(in the rows, 128 means zero)
Known rows, with every way that one mark hangs from another:
k_405{k_494 k_653{k_697} k_791}: [148 135 135 157 140 110  97 147 169  83 123 143 139 122 147  94 107 132
 102 135 117 131 171 134 129 116 157  99 133 141 127  92 152]
k_697{k_653}: [132  81 108 162 117 135 145 129 117 135 135 139 127 105 127 128 119 130
 125 137 129  96 121 136 126 125 125 112 147 130 140 108 140]
k_287{k_405{k_653{k_697}}}: [134 162 127 133 143 116 119 125 145 128 130 120 138 126 125 101 117 116
 152 143 124 116 158 129 136 116 127 130 133 141 165 116 145]
k_653{k_405 k_697}: [104 161 122 108 131 104 111 126 140 136 111 126 119 177 176 127 151 125
 166 138 118 138 164 108 131 117 132 102 139 137 159 127 138]
k_653{k_13 k_709}: [113 144 135 159 112 106  79 131 111 139 145 130 136  86 142 111 123 125
  97 124 136 113 157 113 141 144 120 142 155 129 173 138 121]
k_791{k_366{k_105 k_287{k_405}}}: [140 165 126  85 115 128 118  98 138 130 109 130 124 124 109  75 114 114
 134 144 115  79 125 144 117 120 119 169 126 110 106 168 142]
k_366{k_105{k_145} k_287 k_494 k_653}: [143 117 109   4  88 164  94 109 153 110 122 150 117 109 145  98  78 127
 112 149 115 129 121 152 117 133 137 149 135  70 103 233 154]
k_287{k_405}: [130 141 132 139 140 119 134 115 130 136 128 107 137 129 103 111 123 111
 145 135 128 118 140 122 135 118 121 120 127 130 154 113 131]
k_791{k_366{k_494 k_653{k_13 k_405}}}: [143 164 117  71 101 129  90 102 136 141 125 155 143  93 143  96 112 129
 141 147 120  77 117 108 118 135 128 126 130  84 151 164 130]
k_494{k_366{k_653{k_13 k_405 k_697}}}: [116 153 124  62 109 121  94 124 122 143 129 148 124 140 149 118 115 128
 169 131 122  84 156 123 134 127 137 160 146 131 160 147 136]
k_405{k_653{k_697 k_709} k_791}: [125 131 133 143 136 103  81 150 143 114 132 130 136 129 177 111 112 132
 101 128 120 102 171 134 132 124 142 107 144 156 121 116 155]
k_405{k_494 k_791}: [141 103 141 166 136 114 118 132 146  92 120 125 138 126 116 108 117 125
  92 123 122 134 144 125 129 119 148  81 124 125 111  89 133]
k_653{k_13 k_405{k_791} k_697 k_709}: [ 83 145 135 145 125  72  53 130 124 145 124 118 130 140 191 106 143 120
 121 127 123  99 198  94 143 129 132  87 161 141 180 126 134]
k_405{k_494}: [149 149 133 158 121 129 131 131 142  96 126 138 133 120 115 114 120 129
 111 134 126 166 139 125 129 125 137 122 132 119 144 108 127]
k_145{k_105}: [124  87 131 126 128 113 106 127 118 139 143 138 120 128 134 134 125 123
 122 132 120 133 142 128 117 134 134 166 122 118 111 113 118]
k_366{k_287{k_405}}: [121 118 127 121 135 116 125 120 146 137 117 120 124 134 103 103 119 109
 121 133 121 141 147 141 127 120 125 160 149 132 129 149 135]
k_405{k_791}: [119  84 136 136 143 113 115 129 131 124 121 115 132 136 130 124 125 124
 108 117 124  95 133 129 127 122 138  87 120 133  94 110 133]
k_709{k_653{k_13}}: [130 140 135 164 130 124 109 124 140 151 137 140 130  61 110 104 133 122
 102 139 121  89 156 125 140 144 120 133 133 116 173 111 133]
k_791{k_366}: [145 175 126 115 117 125 122 116 129 137 119 137 135 110 124 111 128 130
 137 137 123  77 107 123 119 126 124 149 120 119 115 133 130]
k_697{k_653{k_405{k_791}}}: [117  66 113 159 122 127 138 125 124 140 122 132 126 127 138 125 129 122
 128 135 121  85 138 123 130 125 128  68 141 132 133  90 143]
k_709{k_653}: [138 145 135 157 131 132 129 128 143 144 132 136 127  91 115 116 133 126
 106 140 116 110 146 131 136 140 119 124 129 122 151 109 140]
k_494{k_405}: [115 146 134 121 134 133 117 130 124 127 106 119 131 121 120 135 135 111
 109 130 131 163 134 120 133 115 136 147 157 134 134 145 133]
k_709{k_653{k_405 k_697}}: [121 169 131 144 132 117 118 127 152 150 120 134 121 124 149 114 149 124
 131 147 110 116 171 117 138 132 122 109 136 127 172 108 146]
k_791{k_366{k_494 k_653{k_405}}}: [147 169 117  65 100 136 104 106 136 137 121 152 140 113 147 104 113 132
 143 148 117  89 110 113 115 132 128 122 126  87 136 162 135]
k_287{k_405{k_791}}: [124 109 138 144 151 109 125 116 133 133 124  98 140 134 104 107 122 108
 131 127 125  95 145 123 135 114 129  92 121 134 130 101 134]
k_697{k_653{k_405{k_494 k_791}}}: [128  76 115 173 119 128 140 126 130 126 121 137 129 124 131 118 125 123
 119 138 120 103 143 120 130 124 133  67 143 127 142  81 143]
k_287{k_405{k_494{k_366{k_105}} k_791}}: [139 131 142 139 138 120 121 117 133 111 125 110 138 139  91  91 108 108
 130 131 122 102 160 132 138 109 135 105 121 131 136  98 139]
k_709{k_653{k_13 k_405 k_697}}: [113 165 132 148 132 108  97 122 149 157 125 137 125  95 144 102 149 121
 127 146 113  96 181 111 142 137 123 113 142 121 194 111 139]
k_494{k_405{k_791}}: [109 115 140 126 144 122 108 131 126 124 102 110 134 127 121 132 133 108
  94 122 128 139 138 120 133 111 144 119 151 139 109 132 137]
k_653{k_13 k_405{k_791} k_709}: [ 92 122 142 155 120  95  70 124 118 147 126 120 135 118 158 107 136 114
 104 122 123  97 182  92 146 144 124  80 148 130 163 112 126]
k_653{k_13 k_366{k_494} k_709}: [105 166 133  83 111 117  55 127 107 135 152 139 136 112 135 124 107 134
  89 125 139 134 168 112 134 148 120 127 141 115 192 142 106]
k_366{k_105{k_145} k_494{k_405} k_791}: [128 168 125  66 125 167  86 130 106 119 127 113 114 110 132 116 103 125
 113 140 115 119 121 129 143 122 144 142 121  97  98 203 144]
k_287{k_405{k_494{k_366{k_105}}}}: [145 165 137 133 128 129 131 116 130 113 130 118 134 132  90  95 110 111
 144 137 125 125 156 130 139 113 128 132 127 127 160 111 136]
k_287{k_366 k_405{k_494}}: [129 193 131 142 136 137 135 115 121 130 131 120 129 120  85  94 114 115
 125 135 129 148 152 131 139 115 124 108 123 130 171  72 125]
k_494{k_366{k_105} k_405{k_653{k_13}}}: [120 172 135  68 118 156  86 131 114 127 120 145 123 108 113 107 108 110
 127 133 125 111 169 144 142 119 140 191 154 142 143 165 148]

Rows:
[123 155 113  64 114 157 109 120 115 138 141 150 124 116 135 117 102 137
 117 133 129 143 124 141 123 131 130 107 128 105 147 137 127] => k_287{k_366{k_494 k_653}}
[127 162 130  89 127 151 114 125 114 115 122 108 105 126 133 108 110 132
 137 133 112  76 118 131 143 131 135 155  98 117  77 162 142] => k_366{k_105{k_145} k_791}
[155 118 140 166 137 126 107 143 164  84 125 144 142 107 125  95 103 128
  89 130 117 131 160 134 131 126 151  93 124 134 115  83 146] => k_405{k_494 k_653 k_791}
[151 120 136 128 119 111 107 118 160  95 105 141 139 115 119  84 104 124
  93 133 115 103 130 129 116 119 148 121 134 111  95 118 140] => k_405{k_494 k_791{k_366{k_287 k_653}}}
[115 171 133  48 106 141  83 121 109 110 141 133 123 160 146 125 100 135
  94 130 130 156 160 134 127 139 117 116 124 112 149 160 124] => k_653{k_366{k_105 k_494} k_709}
[131 121 115  57 106 144 102 114 140 125 131 152 136 130 160 121 106 130
 138 142 121 149 132 114 123 137 133  90 137  84 157 169 136] => k_366{k_494 k_653{k_405}}
[121 182 131 101 140 122  96 134 138 140 136 135 119 127 136 119 124 139
 112 142 112 116 163 131 134 133 128 133 125 123 163 124 135] => k_709{k_653{k_366{k_494 k_791} k_697}}
[104 158 126 108 122  95  65 131 119 121 135 128 123 116 179  94 101 139
 130 131 120  92 146 114 140 139 139 178 160 125 150 174 137] => k_366{k_653{k_13 k_697 k_709} k_791}
[139 156 121  56 109 171  98 122 121 119 123 126 125 101 130 126 110 119
 110 144 127 141 125 130 132 118 138 117 125  89 121 194 144] => k_366{k_105{k_145} k_494{k_405}}
[139 125 114  46 102 161  99 121 141 123 129 137 113 115 129 109 100 124
 103 143 117 134 131 154 122 126 133 138 128  87 101 214 146] => k_366{k_105{k_145} k_287 k_494}
[104 152 124  92 105  99  78 117 138 129 121 140 132 128 188 103 119 128
 140 139 124 117 165 102 134 138 130 130 164 116 183 155 138] => k_366{k_653{k_13 k_405 k_697 k_709}}
[111 159 116  65 118 154  88 117 111 143 134 148 128  93 126 111 105 126
 106 133 134 148 135 132 129 129 134 122 146 105 165 145 123] => k_287{k_366{k_494{k_405} k_653{k_13}}}
[117 156 129  67 117 135 109 131 111 138 128 138 117 153 139 119 107 132
 164 126 111  82 138 125 140 133 138 174 133 136 121 145 137] => k_494{k_366{k_653{k_405} k_791}}
[114 127 132  77 149 108  85 140 162 112 115 137 126 157 151 110 107 132
 109 127 116 108 173 145 121 120 147 122 129 154 107 115 145] => k_405{k_653{k_366{k_287} k_697} k_791}
[ 95 187 140  76 114 118 101 123 120 133 118 125 124 184 156 137 132 127
 118 127 123 155 175  98 136 144 114 105 131 138 161 106 118] => k_653{k_366 k_405 k_709}
[ 98 131 128 115 140  95 102 127 142 134 107 116 122 182 177 124 149 122
 151 131 114 113 168 109 130 112 139  71 133 140 135 114 142] => k_653{k_405{k_791} k_697}
[122  91 113 181 106 119 111 131 106 143 147 140 133  76 135 115 115 129
 104 135 135  85 141 126 135 136 120 121 166 130 172 117 135] => k_697{k_653{k_13 k_709}}
[108 121 129  88 133 136 106 121 127 112 116 122  94 155 126  82 105 123
 115 128 105 119 143 161 131 129 133 187 131 123  75 197 142] => k_366{k_105 k_287 k_791}
[110 175 112  68 127 143  91 128 106 137 142 141 114 130 152 111 100 145
 128 133 121 129 129 140 130 126 138 131 132 115 139 148 130] => k_287{k_366{k_494 k_653{k_697} k_791}}
[101 153 131  44 134 136  63 111 107 120 141 132 117 129 116  99 101 134
 117 128 126 104 157 129 133 141 130 136 106 101 152 164 109] => k_653{k_13 k_366{k_105 k_494 k_791}}
[131 138 126  91 109 130 124 112 153 107 111 146 132 138 149 109 114 125
 141 139 119 147 138 109 128 136 134 113 138 104 148 129 137] => k_366{k_653{k_405{k_494}}}
[132 132 137 138 145 107 121 111 132 138 119 102 143 126 103  99 121 108
 135 132 123  69 134 120 130 113 127 103 117 130 124 105 136] => k_287{k_405{k_791{k_366}}}
[136 130 134 132 142 112 115 111 131 138 125 106 146 123 104  99 117 110
 132 134 123  75 133 122 129 113 128  94 118 121 129 114 135] => k_287{k_405{k_791{k_366{k_494}}}}
[118 144 129  94 125 130 107 144 110 143 133 134 109 150 114 117 109 128
 137 120 112  96 142 149 136 125 138 205 144 151 102 158 133] => k_494{k_366{k_287 k_791}}
[135 149 131 143 142 122 112 120 142 134 135 123 143  96 106  92 113 111
 141 140 127 103 158 124 140 127 124 133 130 133 173 111 135] => k_287{k_405{k_653{k_13}}}
[ 89 192 134  86 121  85  54 129 117 131 136 129 127 140 164 120 122 137
 115 127 137 121 185 112 134 133 125 151 153 143 196 135 115] => k_653{k_13 k_366 k_697 k_709}
[102 153 130  69 138 125  64 123 111 134 145 133 126 120 116 116 108 137
 114 125 128 111 150 118 135 141 133 137 115 112 161 143 102] => k_653{k_13 k_366{k_494 k_791}}
[116 179 138 100 129 137  98 138 130 119 111 132 134 122 132 131 119 117
  94 132 130 171 159 120 136 127 133 159 158 147 146 135 137] => k_494{k_405{k_653{k_366 k_709}}}
[120 148 130 101 125 127 112 120 137 106 113 134 121 146 151 100 108 131
 144 135 107 127 133 108 139 139 141 139 132 112 124 138 136] => k_366{k_653{k_405{k_494}} k_791}
[153 134 141 138 124 121 112 116 144  91 111 131 136 120 115  85 112 124
  99 132 117  92 134 129 121 116 144  97 113 111  95 107 140] => k_405{k_494 k_791{k_366{k_105}}}
[128 106 134 102 129 117 106 112 138 123 108 123 126 132 124  92 117 120
 106 127 114  65 129 142 117 119 135 120 119 121  70 143 142] => k_405{k_791{k_366{k_105 k_287}}}
[129 157 122 126 132 115  85 138 147 125 136 149 132  95 154 102 119 133
 137 138 126 108 165 131 132 129 138 147 142 138 166 132 140] => k_405{k_653{k_13 k_697}}
